Each row was made from one walk, in order. Every step used is in the known rows, and no mark comes twice. Write each row's walk.
In the rows, zero is written as 128.
Known rows:
tenu mafovog zezer: [124 133 124 123  99 114 155 136 195 125 164 148 164 155 144 158  88 142
 149 140 128 138 121 117 131 110 165 102 132 109 184 136 136  63 121]
dudam sevar: [100 130 151 142 122 133 153 111 136 140 113 134 115 133  79 138 108 123
 143 108 104 152 146 132 131 103 148 160  94 112 124 118 144  63  98]
nifad zezer mafovog: [121 178  91 136 167 133 140 171 162 119 102 141 150 136 120 152 103 105
 123 160 130 106 110 100 170 103 154 120 134 140  97 173  92  96 167]
gasi redar mafovog zezer: [109 128 142 102 128 100 155 185 203 117 128 120 121 155 165 104 145 131
 159 137  96 135 100 125 130  96 124 117 109 113 203 107 107  90 118]
gasi nanil sevar tenu: [127 137  96 128 119 132 154 164 132 133  93 123 123 145 130 103 121 149
 117 103 105 144 127 116 120 106 150 192 102  64 191 176 152  99  68]
nanil sevar fimi: [118 116  54 144 176 144 147 125 142 144 101 136 151 136 123 109 111 144
 124 126 107 144 117 137 117 100 168 190 116  92 136 143 149  93 103]
tenu sevar: [124 147 139 140 156 127 177 105 178 138 118 153 152 135 116 140  95 117
 113 112 112 147 125 114 125 113 175 196 110 104 143 141 133  50  94]
mafovog tenu sevar fimi: [142 168  98 141 157 152 132 110 178 152 164 137 167 118 138 105  81 120
  92 109 105 153  86 126 105 108 165 192  61 117 110 208 143  28 120]
redar gasi nanil sevar: [124 107 127 119  94 120 157 167 138 132  60 119 123 154  97 103 131 133
 145 112 108 128  95 127 108 112 147 139 106  64 135 161 104 109  88]
gasi redar: [101 124 129 119 128 115 130 148 187 129 106 116 108 148 116 122 136 120
 141 118 105 138 115 118 138 100 141 158 114  98 168 113 129 124 130]
mafovog redar: [108 113 142 131 104 120 159 154 201 126 128 115 155 148 145 159 122 124
 129 124 118 166 116 112 113 112 166 107 138  79 154 124  94  91 121]
nifad zezer mafovog redar gasi: [112 164  98 132 152 120 153 195 185 118  86 129 152 143 116 155 110 106
 140 159 127 112  90 101 143 105 163  94 144 114  92 189  64  99 164]
zezer nifad: [155 164 124 128 131 138 142 165 164 113 153 148 180 145 129 147  96 114
 129 128 124 141 127  93 151 101 139  56  84 141 141  88 102 113 140]
mafovog tenu: [154 145 137 126 122 149 109 141 162 138 156 113 156 128 153 115  99 109
 104 124 119 141 106 107 124 102 131 128  78 117 118 193 126  60 128]
sevar nanil mafovog: [114 129 107 131 118 121 188 145 136 152 139 131 112 160 121 141 104 141
 123 129 116 130 130 176 130 111 151 143 121  75 185 107 184  92 125]
nanil sevar tenu mafovog redar: [121 136  64 133 173 122 169 136 170 140 111 137 132 142 144 130  93 151
 146 127 125 152 135 107 104  96 168 187 114  61 196 209 174  63  77]
redar gasi nanil mafovog tenu sevar: [150 138 113 115  90 115 169 173 167 147  86 117 113 148  95 112 122 138
 131 112  99 119  77 151  95 106 153 138  82  75 127 184 116  73  86]
nanil sevar tenu mafovog redar gasi: [119 134  72 128 166 114 169 141 171 141  97 137 123 147 127 123  96 148
 159 126 123 148 122 114  96  98 170 182 117  54 184 215 161  67  74]
redar gasi nanil: [120 122 157 116  76 113 151 168 147 126  80 124 118 157 102 112 125 124
 140 108 111 135  93 134 119 119 151 131 109  82 130 135  92 111 105]
redar mafovog tenu: [154 145 157 108 146 135 150 174 157 128 160 114 132 136 179  96  99 118
 125 141 113 150 101 128 126  95 107 115  73 128 138 178 116  36 115]
redar mafovog zezer: [136 134 156 111 121 109 176 176 176 116 156 132 162 153 188 111 118 129
 147 150 108 136 113 125 129 104 125  83 126 124 188 106  95  54 102]
mafovog nanil: [116 129 147 120 113 109 161 157 169 132 143 112 143 152 124 136  98 111
 128 112 118 116 118 106 130 109 154 148 113 101 189 147 112  59  88]
tenu mafovog redar gasi: [108 117 136 120  98 100 170 150 207 128 123 130 126 162 116 165  92 135
 160 131 131 161 103 132 107 111 175 113 133  76 154 159 113  77 123]
nanil sevar tenu mafovog: [126 146  69 132 179 127 159 125 149 141 109 146 120 140 133 118  87 149
 142 125 126 141 140 111 120  97 162 202 111  76 188 206 190  67  76]
dudam sevar nanil: [ 80 129 161 144 114 137 178 110 110 150 138 136 114 145  83 129  93 127
 139 101 106 156 147 153 128 112 146 184  88  90 147 117 168  59 106]
mafovog tenu sevar: [153 160 133 134 148 147 141 119 181 147 152 125 167 122 143 114  86 110
  96 113 110 144 103 103 111 102 150 173  66 111 120 217 134  25 104]
nifad zezer: [120 162 102 132 146 137 146 161 169 114 107 141 168 137 107 141 103 116
 119 158 137 129 132  99 161 111 155 121 148 121 135 137 116  96 143]
mafovog redar gasi nanil: [106 105 151 120  68 107 166 181 188 123  93 109 138 160 123 137 135 128
 142 111 111 159  88 128  96 117 165 100 126  59 148 139  66 106 108]
nifad zezer mafovog nanil: [118 175  98 130 159 122 151 193 170 121 113 129 150 142 116 151  92 100
 128 150 127  91 103  91 163 102 157 122 126 133 126 196  86  76 145]

Which walk is each row?
[145 193  92 126 132 113 151 150 188 120 181 170 156 149 160 133  73 144
 148 129 130 142 128 104 131 105 165 127 105 117 218 156 154  65 107]
sevar tenu mafovog zezer nifad
[125 135 109 130 169 117 146 171 143 145 110 111 126 148 137 137 100 105
 135 121 108  86  93 101 134  93 147 150  93 108 140 216  96  67 106]
zezer mafovog nanil sevar
[146 153 110 122 108 119 159 158 198 114 184 157 190 158 144 163  82 142
 150 138 130 137 121 105 138 105 160  51 107 127 190 116 122  76 133]
tenu mafovog zezer nifad
[115 131 138 127 105 106 145 189 171 131  92 115 119 157 137 151 125 111
 145 118 106 131  65 125 117 109 159 105 108  91  98 182  51 109 142]
zezer mafovog redar gasi nanil
[155 157 153 113 169 132 172 154 175 134 155 126 144 132 166  95  90 115
 119 133 107 151 100 128 116  95 122 153  64 124 141 189 123  10 100]
redar mafovog tenu sevar
[102 127 149  99 141  93 168 194 194 124 123 100  89 159 144 101 128 120
 155 122  97 125 101 125 131  93 125 156  93 103 209 141 115  78 105]
gasi redar mafovog nanil
[111 121  76 125 147 111 175 145 172 143 141 128 131 155 111 136  67 145
 146 122 123 127 114 131 118 101 177 185 102  91 197 187 159  48  92]
tenu mafovog nanil sevar fimi
[102 140 112  99 170  93 170 192 181 132 113 103  87 154 152  82 123 132
 159 119  97 125 107 117 120  86 127 200  83  90 238 181 143  71  72]
gasi redar mafovog nanil sevar tenu
[128 120  99 121  69 113 176 197 180 133 111 104 115 158 120 158 145 158
 124 118  98 141 108 154 112 106 156 104 117  64 179 119 118 111  99]
gasi nanil mafovog redar
[117 113 114 124 147 117 171 157 156 140 113 104 153 149 120 121 101 121
 132 115 114 110 123  96 119  99 152 159 109  77 195 176 126  61  67]
mafovog nanil sevar
[116 157  95 149 164 130 168  94 178 146 130 162 156 130 116 124  87 128
 110 109 104 158 109 143 118 115 197 229 108 112 133 127 139  53 108]
tenu sevar fimi
[155 158 118 127 101 127 142 171 188 108 176 151 223 152 158 142 112 124
 136 134 117 125 119  84 136 107 143  21 110 135 181  76  82  99 131]
mafovog zezer nifad
[125 176 106 129 138 114 149 121 169 134 148 160 104 144 140 133  70 141
 141 120 133 152 137 122 134 109 170 205 119 102 196 182 182  60 100]
sevar tenu mafovog
[106 139 123 139 121 137 171 127 120 165 149 125  98 143  84 131 101 141
 132 107  99 140 134 169 115  98 137 159  69  90 146 149 190  45 105]
dudam sevar nanil mafovog tenu
[103 111 127  99 161  98 171 195 183 129 105  95  97 155 141  92 132 127
 158 124  96 123 103 120 125  86 124 167  86  92 217 157 129  76  88]
gasi redar mafovog nanil sevar
[127 114  93 123 108 102 177 176 204 143  96 113 112 155 113 162 138 145
 154 141 109 126 102 157  95  99 162  76 142  68 155 129 113  93 105]
nanil mafovog redar gasi
[167 154  74 124 109 119 164 185 195 128 157 138 173 154 139 162 127 149
 141 151 109 104 120 128 125  94 144  15 118 119 190  78 121  94 112]
nanil mafovog zezer nifad
[126 172 100 127 127 109 149 131 185 128 162 163 138 148 160 129  78 142
 145 128 126 143 130 111 125 111 172 168 126 104 218 174 170  56  96]
sevar tenu mafovog zezer
[119 137 134 137 139 119 140 166 177 133 122 122 130 147 158 169 116 106
 130 132 110 135  90 115 131 104 159 109 115 108 109 168  72  90 151]
zezer mafovog redar
[108 116 135 116  77 102 173 166 197 127 119 124 117 165 118 159  98 142
 156 121 124 162  92 137 105 114 176 115 121  67 158 161 109  87 118]
tenu mafovog redar gasi nanil
[124 134 163 104 137 103 195 186 167 123 149 113 124 156 160 110  98 117
 142 130 112 129 112 131 131 100 127 135 104 116 197 141 102  37  86]
redar mafovog nanil
[112 166  96 136 158 129 147 189 189 116 104 133 162 141 128 166 108 109
 127 160 126 120 105  94 153 104 163  99 142 118 105 179  74  95 168]
nifad zezer mafovog redar
[125 120 134 106 163 107 202 187 156 129 126 105 132 154 157 101 105 126
 146 134 110 123 117 120 120  92 125 147  96  98 202 169 114  35  64]
redar mafovog nanil sevar
